Each row was made from one path, in order. Every step used is in the known rows, and no mark comes twice. Write each row's path.
In the rows, 128 means zero.
Known rows
sutud/sirer/naza/lubod/kizi: [168  97 104 183 152 113  75 110  79 147 110 101 113 138 148 131 161 190
 137 162  91 126 166 146 131 132 135 141 123 126 104]
naza/lubod: [145 110  77 140 130 125 103 141  98 119 124 138 123 121 126 155 149 149
 143 106  70 126 153 149 126 123 146 124 129 120 168]
mobegu/larafas/dapebe/kizi/lubod: [ 94 101  96  60  86 106 133 157 103 145 144 104 143 135 114 158 137 107
 105  63 156 115 122 106 133 126  84 129 126  54 124]
mobegu/larafas/dapebe/naza/lubod/kizi: [117  77  92 110 122 156 160 136 102 150 133  64 143 122 147 154 138 140
 143  70 150 125 168 111 157 181  93 145 120 168 112]
buzop/sirer/naza/lubod/kizi/dapebe: [148  99 106 143 117 161  65 143 101 104  66 185 155 131 103 127 187 187
 120 157 116 126 157 136 119 101 128 135 110 135 116]
buzop/lubod/kizi: [185 113  86 118 176 128 116 106  75 130 138 110  90 114 100 173 155 116
 129 125 122 174 160 157 126 114 119 127 131 127 145]
zorupev/dapebe/kizi/sirer/sutud: [141 148  70 131 152  61 145 138 129 139 159 186 129 151 161  93  90 130
 155 113 115 113  98 144 137 139 107 130 116  89 115]
naza/lubod/kizi/sirer/sutud/dapebe: [135 101 101 171 167 125 123 132  57 119 150 161 115 108 155 115 159 146
 144 165 103 144 132 182  90 119 111 106 143 147 105]
lubod/kizi/dapebe/larafas: [193 115 129  86 120 128 110 117  95 126 118 105 119  87 102 159 160  81
  85 131 120 159 164 129 140  75 142 135 128 167 145]
naza/lubod/kizi: [163  88  88 136 139 127 110 141  73 126 127 115 116 107 106 143 147 148
 141 109  97 152 179 143 109 138 137 121 133 145 137]
sutud/dapebe/naza/lubod/kizi/sirer: [149  93 102 157 151 121 138 107  74 141 118 123 118  84 153 117 173 135
 155 134  92 138 153 172 127 147 136 108 119 209 100]
sutud/sirer/kizi: [140 151  85 162 186 101  87 129 116 125 137 137 122 154 124 163 159 144
 159 119  69  88 122 142 148  99 137 136 126  71 184]
larafas/mobegu: [166 145 122 108 118  85 110 130  84 125 140 124 121 117 134 159 150 122
 123 128  81 147 149 143 137  81 158 138 131 113 182]
kizi/dapebe/zorupev/mobegu/larafas: [198  85 149  70 113 124 133 126 116 121 139  73 129 144 115 196 184 124
 100  88  82 114 124 101 168  97 123 190 111 120 198]
buzop/lubod/kizi/sirer/sutud/dapebe: [158 126 101 149 210 124 131  96  60 125 161 160  91 112 147 145 162 118
 128 182 121 168 114 198 107  99  89 110 144 131 115]
mobegu/larafas/dapebe: [123 124  97  79 123 138 133 146 128 133 142  79 137 136 162 171 142 113
 111  89 133 117 129 120 169 125 100 141 113  75 164]
sirer/naza/lubod/kizi: [166  84  91 152 129 134  87 133  73 136  99 128 108 111 135 144 162 183
 137 153  99 148 172 146 116 138 144 136 114 138 117]
mobegu/larafas/dapebe/kizi/lubod/naza: [ 92  71 119  66  85  96 146 143  95 140 145  94 155 139  94 164 162 107
 124  66 152 127  93 101  95 117  65 132 127  59 126]
mobegu/larafas/dapebe/kizi: [114 120  90  74 118 100 139 169 123 145 153 107 136 145 146 136 129 120
 110  77 140 105 130 110 157 131  92 129 126  75 130]
larafas/dapebe/naza/lubod: [113 117  65 122 115 162 136 129 124 129 124 125 139 120 154 178 126 134
 151  80 105 114 142 131 177 159 123 117 123 156 144]
larafas/dapebe/kizi/sirer/naza/lubod: [106 102  62 121 128 122 102 135 126 131 114 182 106 151 177 108 114 201
 138 157 125 111 143 150 156 172 106 117  89 102  85]
naza/lubod/kizi/sirer/sutud/dapebe/larafas: [144  88 116 161 135 116 132 126  66 129 160 158  92  81 165 125 149 121
 119 196 112 138 145 184  99 123 117 117 143 175 104]
dapebe/larafas: [171 127 114 110 105 101 116 123 110 135 130 119 103  92 143 176 138  87
 105 141  90 134 137 139 150 103 149 128 122 134 180]
naza/lubod/kizi/sirer: [162  84  79 144 158 114 110 116  85 129 133 124 108 120 133 112 130 162
 152 134 100 158 170 162 113 157 125 131 104 149 120]
buzop/sirer/naza: [149 142 106 146 113 122  69 133 125 118  72 183 131 129 151 149 162 157
 120 170  89 120 106 144 146 108 138 126  98  87 162]
naza/lubod/kizi/dapebe/zorupev: [198  85 116 114 119 159 102 130 100  75 125 100 128 120  91 179 189 133
 130 130  93 132 176 122 130 111 144 137 117 162 132]
sutud/dapebe: [160 140 111 132 130 119 109 146  87 127 122 127 121  89 141 166 188  92
 110 126  75 126 118 167 132  71 150  98 141 110 172]
zorupev/dapebe: [172 143  83 117 117 104 134 139 137 144 130 108 133 119 141 158 130 105
 141  90 101 121 135 137 158 116 145 136 111  91 168]
lubod/kizi/dapebe: [182 128 109  97 145 135 101 126  89 125 111 104 139 111  89 151 169 106
 108  99 110 162 154 133 132  70 140 130 126 135 147]
mobegu/larafas/dapebe/naza/lubod: [100 100  79 109 114 150 158 138 125 141 133  89 148 132 167 166 140 139
 141  68 120  95 137 111 175 168 102 146 123 146 144]
kizi/lubod: [149 123  98 105  96 112 100 123  81 126 118 125 131 111 106 189 158 104
 122  97  90 146 113 135 118  95 134 124 124  82 168]
dapebe/zorupev/mobegu: [211  89 129 107 105 111 121 124 110 126 144  95  94 124 132 209 154 128
 128 112  66 140 130 122 153 126 146 154 110 126 198]
zorupev/mobegu/larafas/dapebe/naza/lubod/kizi: [127  40 110  99 115 150 172 136  83 179 141  59 123 128 141 159 130 159
 141  43 146 134 166 100 156 186  90 167 129 184 131]

Which path is each row?
[132  81 115 103  93  70 116 128  69 132 125 138 134 116  65 155 168 108
 142  78  92 146  97 122  68  94 113 117 135  89 142] | dapebe/kizi/lubod/naza
[138 157 111 153 144 120 114 151  72 120 145 161 132  98 152 167 176 100
 119 143  79 126  92 166 120  66 131 106 163 101 166] | sirer/sutud/dapebe
[107  97 133 134 103  82 127 152  38 125 145 175 147  98  87 158 200  94
 136 117  91 135  58 144  44  60  99  94 174  84 130] | sirer/sutud/dapebe/kizi/lubod/naza
[145 140 126 138 137  99 129 113  96 127 156 169 102  88 190 148 148  83
 106 198  90 125  91 176 136  91 125 111 132 134 150] | kizi/sirer/sutud/dapebe/larafas
[143 128  81 122 130 146 121 121 102 116  99 142 160 116 112 157 172 135
 141  73  70 107 142 128 159 103 145 134 133 181 159] | kizi/dapebe/naza/lubod
[171 108 110 155 158 137  67 105  82 134  92 110 138 145 125 131 183 183
 122 155  95 119 166 139 138  91 132 149 127 130 101] | sutud/sirer/naza/lubod/kizi/dapebe
[174 128 138  95  89  78 125 121  89 133 146 117  98  94 144 167 141  93
 101 158  93 138 161 136 152  86 166 147 129 143 182] | dapebe/larafas/mobegu
[133 119 109 105  93  88 111 159  62 134 126 150 124  90  95 155 186  88
 113 104  98 123 108 150  99  71 135  88 146  94 128] | sutud/dapebe/kizi/lubod
[108  66 113  48  78 102 145 160  85 176 147 100 124 147 106 169 127 130
 106  37 151 125 123  95 135 132  78 156 132  71 143] | zorupev/mobegu/larafas/dapebe/kizi/lubod
[120 103 114 156 150  97  95 109  84 117 130 126 143 144  77 199 195 127
 173 104  74 110  89 130  81  86 110 144 125  51 174] | sutud/sirer/kizi/lubod/naza
[106 104  69 141 157 152 147 108  97 126 149 145 131 133 173 136  93 158
 165 123 137 149 132 143 145 183  82 122 119 176  91] | larafas/dapebe/naza/lubod/kizi/sirer/sutud
[198 119 159  74 103 105 120 116  68 129 131 101 114  94 104 154 160  90
  84 154 122 160 186 128 139  55 153 154 134 175 148] | lubod/kizi/dapebe/larafas/mobegu
[124 127  81 122 124 125 100 143  91 115 123 158 121 121  79 207 172 126
 150  94  91 113 118 132 104 102 135 131 115  68 186] | sirer/kizi/lubod
[153  95 106 157 129 140 138 138  58 141 118 112 125  73 126 151 191 120
 144 110  92 131 159 157 120 126 148 101 141 207 116] | sutud/dapebe/naza/lubod/kizi
[107  29 134  53  80  93 152 144  77 172 152  88 134 143  87 166 149 125
 122  38 143 141 100  88  93 128  59 161 130  74 146] | zorupev/mobegu/larafas/dapebe/kizi/lubod/naza
[189  74 167 105 103 107 144 143  92 140 158  70 104 108 151 198 204 110
 102 118  81 109 117 130 149 108 133 160 125 120 185] | sutud/dapebe/zorupev/mobegu/larafas
[167  99  94 114 141 146  97 140  76 114 113 121 142 118  83 141 171 143
 126  98 100 146 179 135 114  96 138 132 136 155 135] | naza/lubod/kizi/dapebe
[186 117 136 150 154 117 126 111  86  95 164 128 104 101 165 160 175 105
 130 200 100 148 105 164 119 116 123 112 117 136 115] | lubod/kizi/sirer/sutud/dapebe/zorupev
[149 129 100 124 147  69 115 136  95 136 136 162 111 109 148  94 160 118
 119 138  84 119 114 176 128  98 135  89 122 120 123] | sutud/dapebe/kizi/sirer
[179 134 135  89  72  72 156 132 119 151 149 109 109  96 157 162 121  82
 113 141 120 119 169 130 166  94 162 157 117 137 168] | zorupev/dapebe/larafas/mobegu
[121  77 108  78 127  92 135 128 121 184 130 126 101 168 188 112 112 189
 109 115 141 121 119 123 171 171  80 169  84  89 119] | zorupev/mobegu/larafas/dapebe/kizi/sirer/naza
[150 126  80 115 154  61 111 121 113 133 135 161 112 137 142  93 119 135
 136 118  86 135 123 149 135 130 127 113 106 109 132] | dapebe/kizi/sirer
[216  60 162  72 119 127 136 122  95 128 141  48 123 132 100 186 185 126
  98  90 117 139 153  93 150 106 118 187 114 146 165] | lubod/kizi/dapebe/zorupev/mobegu/larafas
[185 112 105 135 159 108  91  89 100 148  98 125  97 124 166 125 141 157
 130 175 109 167 141 162 134 138 132 137  76 128 116] | lubod/kizi/sirer/naza
[178 135 109 104 144 139 122 107  91 136  96 104 148 106  99 155 165 100
 124  81 105 153 143 122 156  93 141 128 125 191 137] | lubod/kizi/dapebe/naza
[176  92 142  93  95 117 120 127  62 118 136 117 117  90  95 145 163 126
  98 150 117 145 211 129 123  76 153 155 141 192 134] | naza/lubod/kizi/dapebe/larafas/mobegu
[123 140  78 165 180 138 103 118 112 111 110 156 158 154 106 158 185 167
 171  84  60  56 132 126 160 104 140 147 135 146 166] | sutud/sirer/kizi/dapebe/naza/lubod
[132  99  92 158 138  91  98 140  92 135 107 192 105 116 168  86 176 184
 133 180  79  99 128 181 120 127 136 105 113 129  93] | sutud/dapebe/kizi/sirer/naza/lubod
[202  88 149 119 104 123 124 138  92 125 144  99  91  97 137 208 195 106
 116 132  66 128 118 143 150  94 156 129 124 134 186] | sutud/dapebe/zorupev/mobegu
[117  90 103 126 125 117 110 131  81 111 120 153 130 119  60 210 198 121
 170  99  82 127  91 128  64  97 118 138 111  67 191] | sirer/kizi/lubod/naza
[204  93 131 153 137 146  69  96 108  97 107  89 126 144 129 170 202 174
 126 184  90 105 164 127 154 108 139 154 111 138 100] | sutud/sirer/naza/lubod/kizi/dapebe/zorupev
[116 159 117 161 126 122  96 166  97 100 122 212 150 107 142 149 179 108
 120 156  92 114  77 167 115  66 120  91 158  89 167] | buzop/sirer/sutud/dapebe
[ 84 103 139 146  88  85 106 164  61 103 128 222 165 109  77 145 201  98
 137 133 105 121  46 141  43  63  84  86 169  74 125] | buzop/sirer/sutud/dapebe/kizi/lubod/naza
[131 143  81 132 168  62 122 124  98 126 154 194 121 147 153  97 104 140
 141 130  91 130  92 148 121 123 107 119 133  98 132] | dapebe/kizi/sirer/sutud
[146 146 130 140 111 112 127 145  81 123 151 153 110  74 162 177 168  72
  96 169  89 121  98 163 132  65 133 106 160 136 163] | sirer/sutud/dapebe/larafas
[167 127 102  91 103 158 118 132 150  85 143  91 116 124 157 218 145 102
 126 137 114 129 129 124 185 133 132 118  99  91 162] | larafas/dapebe/zorupev
